Each row was made from one path, in order. Every step used is in the known rows, and no mark comes twice. Write each row's path.
In the rows, zero is written as 128.
Known rows
kepamu domori tukana metun: [172  83 100 141 117 100 158 160  89 145 129 120 112 162  84 133 136  68
 173  85 135 190  92 161 145 136 180 126 199 147]
lipan tukana: [135 100 127 153 119 124 129 132  77 150 140 141 152 122  73 102 135 119
 163 111 148 135 112 129 150 128 149 134 155 138]
dokor metun tukana sovil kepamu domori: [ 96  66 140 168 116 162 185  90  92 125 159 154 148 139  69  81 201  46
 140 103  98 112  88 120 187 146 128 129 136 131]
metun dokor sovil tukana domori: [177  84 106 101 101 165  79 104  84 113 144  66 128 119 119  93  94  90
 125  74 160 102  79 134 149 132 174 173 179 140]
sovil tukana: [149  78 116 150 141 136 117 142  91 128 109 108 138 111 117  97  84  84
 130  99 178 104  96 132 161 118 151 158 143 131]
metun dokor: [130 103 131 142 120 141  89 117 100 151 111 116 114 123  88 109 117 105
 179 102 158 122 101 132 156 134 129 140 151 128]
pali domori: [108 109 117 157 107 147 108 130  96 135 131 109 135  99 106  92 127  96
 165 102 169 108 109 126 151 126 151 156 138 109]
kepamu domori tukana sovil: [163  87 126 164 116 163 169 151  97 126 136 149 110 144 100 130 146  63
 148  77 115 153  76 145 169 155 142 130 170 166]
tukana sovil dokor metun: [123 101 150 163 114 157 138  90 105 147 156 129 141 103  89 119 146  96
 119  83 122 109  81 143 155 147 138 135 156 133]
metun dokor sovil tukana lipan: [173 108 136 114 108 182 103  97  84 119 167  81  75  96 103  74 100  70
 121  79 157 103  81 153 186 114 165 142 133 143]
dokor sovil kepamu: [115  87 130 137  79 134 114 134 126 114 139 117 134 112  86  71 178  70
 132  67 143  74  71 153 156 125 135 162 153 119]
tukana domori: [130  95 114 121 104 125 112 134  73 144 120  88 145 123  77 110 115 110
 160  87 170 138  90 134 149 138 162 169 171 128]
lipan tukana domori: [139  99 112 123 107 122 130 123  51 147 162 109 163 133  64 106 125 128
 161 104 149 151 110 131 142 137 176 155 170 136]
dokor metun zigase: [139 109 133 166 153 147 118 112  88 149  81 134 146 122  91  95 138 127
 155  83 161 116 128 137 140 140 158 105 124 150]
tukana sovil: [135 105 149 139  97 145 140 122 110 138 127 119 127  93  91 106 136  93
 122  91 147 107  71 148 163 153 143 134 150 148]
tukana lipan: [129 124 148 135 104 141 141 123  76 147 143 106  94 101  64  88 116  94
 156  94 168 138  95 153 191 119 161 139 130 132]
metun tukana: [136  94 124 123 120 132 107 117  80 177 123 141 137 126  84 105 131  98
 181 105 162 104  86 102 172 142 137 134 133 141]
kepamu domori: [103  76 129 179 121 153 128 144  88 133 104 127 130 126  57 112 144 101
 162 109 138 158  93 133 165 121 120 155 166 139]
dokor metun tukana: [140 104 136 140 119 138 118  93  83 159 118 154 145 139  87 104 119 104
 182 110 159  96 108  95 167 143 138 139 124 130]
dokor sovil: [148 111 139 129  73 144  95 128 114 129 113 130 135  97  83  98 139 104
 137  66 154  95  68 142 150 135 137 164 165 147]
lipan tukana sovil kepamu: [110  91 133 144 115 126 172 128 107 128 188 140 156 115  81  78 191  66
 117  88 120 103  91 155 154 142 157 118 141 121]
dokor sovil kepamu domori: [ 98  61 127 168  87 159 136 142 119 100 132 127 138 124  62  79 200  66
 129  70 114 114  78 150 165 116 121 172 167 126]
dokor metun tukana sovil kepamu: [117  89 144 139 115 146 160  86 109 138 155 146 150 124  99  82 182  53
 142  95 131  68  84 118 175 151 144 123 121 125]
sovil kepamu domori tukana: [122  50  94 176 138 128 159 167 113 123 138 146 120 165  89 101 174  48
 174  83 121 149 105 142 168 120 139 143 157 119]
domori pali: [134 101 122 157 136 127  96 151 106 147 116 132 135 118 100 117 130  90
 159  87 169 134 111 162 148 139 155 126 134 133]
metun tukana sovil: [145 108 141 111 106 150 126 102  89 172 143 136 131 111  94 105 143  78
 139  95 140  94  62 112 173 170 143 115 137 150]
dokor sovil tukana lipan: [175 110 139 124  95 171 128 113  87 114 155  90  98  88  96  78 104  71
 102  73 169  97  74 161 193 113 174 155 137 146]
pali domori kepamu: [ 71  99  89 160 113 144  93 136 117 145 127 125 112 103  98 104 131  87
 153  99 141 139 132 155 167 137 139 141 140  77]
lipan tukana metun dokor sovil kepamu: [153  91 112 104  85  98 125 111 116 140 192  99 123 138  68  75 190  64
 144  72 115 117  94 174 125 134 195 114 181 118]

Which path is each row?
[117  98 137 143 109 147 122 116 115 167 160 109 129  90  91 122 149  88
 113  77 128 118  67 146 154 144 141 134 166 142]
tukana sovil dokor
[146 114 145 138 110 141 153 119  90 138 167 145 144 107  81  97 145 101
 128 102 132 122  89 143 154 149 157 119 153 154]
lipan tukana sovil
[134  70  85 116  97 158  85 134 104 122 131  90 122 113 112 110 103  82
  95  64 144 135  93 167 171 144 163 178 181 108]
dokor sovil tukana domori kepamu
[197 111 103 118 110  80 142 150  98 167 130 110 106 147 112 133 112  72
 177  74 166 156  91 160 139 144 192 128 182 139]
domori tukana metun
[ 92  86  92 127 104 128  95 142  96 151 115 104 122 125  81 127 119 106
 145  85 144 176 108 164 165 147 147 157 172  99]
tukana domori kepamu
[133  95 135 122 116 149 109  96  91 203 180 122 136 108  93 125 163  77
 126  92 125 104  63 110 164 161 141 118 149 152]
metun tukana sovil dokor
[116  76 119 187 144 147 118 160  90 135 116 141 131 134  71 116 155  85
 164  88 134 172 108 160 157 135 138 129 149 143]
kepamu domori pali
[153 105 136 119  87 158  71 108 119 126 125 118 107 115  92  99 138 107
 157  73 142  95  78 145 149 140 129 152 163 146]
metun dokor sovil
[164 109 114 124 151  90 134 126  66 195 138  99 144 130  68  97 154 117
 143  83 149 162 119 168 114 147 216  67 155 155]
lipan tukana metun zigase
[174 115 128  92  70 111  86 102 112 148 135  87 103 115  84 108 135  82
 145  68 146 122  70 167 129 146 172 133 190 148]
tukana metun dokor sovil
[154  77 108 168 137 148 144 159  92 135 117 150 117 161  87 128 136  87
 183  85 134 163 101 128 162 127 142 144 164 147]
kepamu domori tukana
[114  63  76 135 130 134 100 142  89 139 120  95 125 125 109 122  79  82
 122  90 162 158 118 159 170 141 160 168 164  89]
sovil tukana domori kepamu
[145 106 117 109 106  91 103 118  98 163 123  78 104 125  78 113 121  84
 175  91 158 152  83 160 136 142 177 121 175 130]
tukana metun dokor
[177 122 129 130 119 136 157 134  78 155 158 123  76 132  94 105 107  82
 183  86 162 143  99 146 182 135 179 129 131 140]
domori tukana lipan
[151  92 106 122 136 133 108  98  51 164 150 128 160 151  99 114 126  95
 188  93 153 132 121 120 154 154 180 126 140 134]
dokor metun tukana domori pali
[158 128 111 131 116 152 154 124  79 148 179 109  77 117 113  85 114  69
 185  90 158 130 116 136 181 127 190 129 120 122]
pali domori tukana lipan
[158 105  97 146 120 138 127 141 100 143 139 130 121 135 140 104 112  86
 187  86 163 111 117 122 147 134 166 150 140 117]
pali domori tukana
[145 110 142 170 160 162 143  83  79 185 181 137 156 116  81 108 177 123
 107  78  97 120 119 148 130 160 171  73 138 159]
lipan tukana sovil dokor metun zigase
[138  70  76 114 103 164  59 112 109 126 141  83  96 124 118 110 103  80
 119  70 135 134 103 168 161 147 160 168 184 105]
metun dokor sovil tukana domori kepamu
[120  96 129 174 127 135 113 106 100 153 133 125 142 118  81 126 129 113
 156 100 138 117 105 126 151 127 133 157 152 117]
sovil dokor metun
[224 115 108  86  84 111 103 118 116 152 147 104  83 152 117 121 129  66
 175  49 142 128  79 160 126 157 193 124 197 151]
domori tukana metun dokor sovil
[195 105  97 102 124  88 120 128  95 167 135  99  85 165 113 127 110  67
 193  82 155 152 101 158 134 153 186 112 183 136]
domori tukana metun dokor
[ 94  70 128 177 119 150 186 136  94 114 186 146 152 129  50  78 209  61
 121 102  90 146  96 154 166 136 140 117 159 133]
lipan tukana sovil kepamu domori
[ 84  66 140 177 109 157 174 139 113 113 142 126 134 110  68  86 199  49
 115  85 109 133  76 165 172 135 131 140 158 128]
tukana sovil kepamu domori
[134 102 131 150 119 145 141 105  91 170 199 130 150 103  76 119 166 101
 119  96 109 128  88 136 150 144 160 115 161 143]
lipan tukana sovil dokor
[156  90 101 107 131 124  85 127  54 186 153 107 149 146  93 114 136  93
 181  85 165 143 105 125 153 159 183 124 141 142]
metun tukana domori pali
[ 95  74  84 132 124 136  88  85  78 196 167 119 133 146  79 140 132  97
 168  95 113 157 123 121 169 156 140 149 162  89]
sovil dokor metun tukana domori kepamu
[131 106 144 167 118 158 154  87  88 147 193 148 153 113  75 117 159 111
 122  99 100 114 105 139 143 145 153 119 161 137]
lipan tukana sovil dokor metun
[129 111 140 138 124 147 137  67  62 193 190 122 104 120  61 105 135  93
 171 110 134 118 107 110 194 130 151 120 118 126]
sovil dokor metun tukana lipan
[154 107 116 123 104  82 141 133  72 166 152 112 140 125  60 111 131  99
 159 101 147 159 103 159 131 134 195 116 180 137]
lipan tukana metun
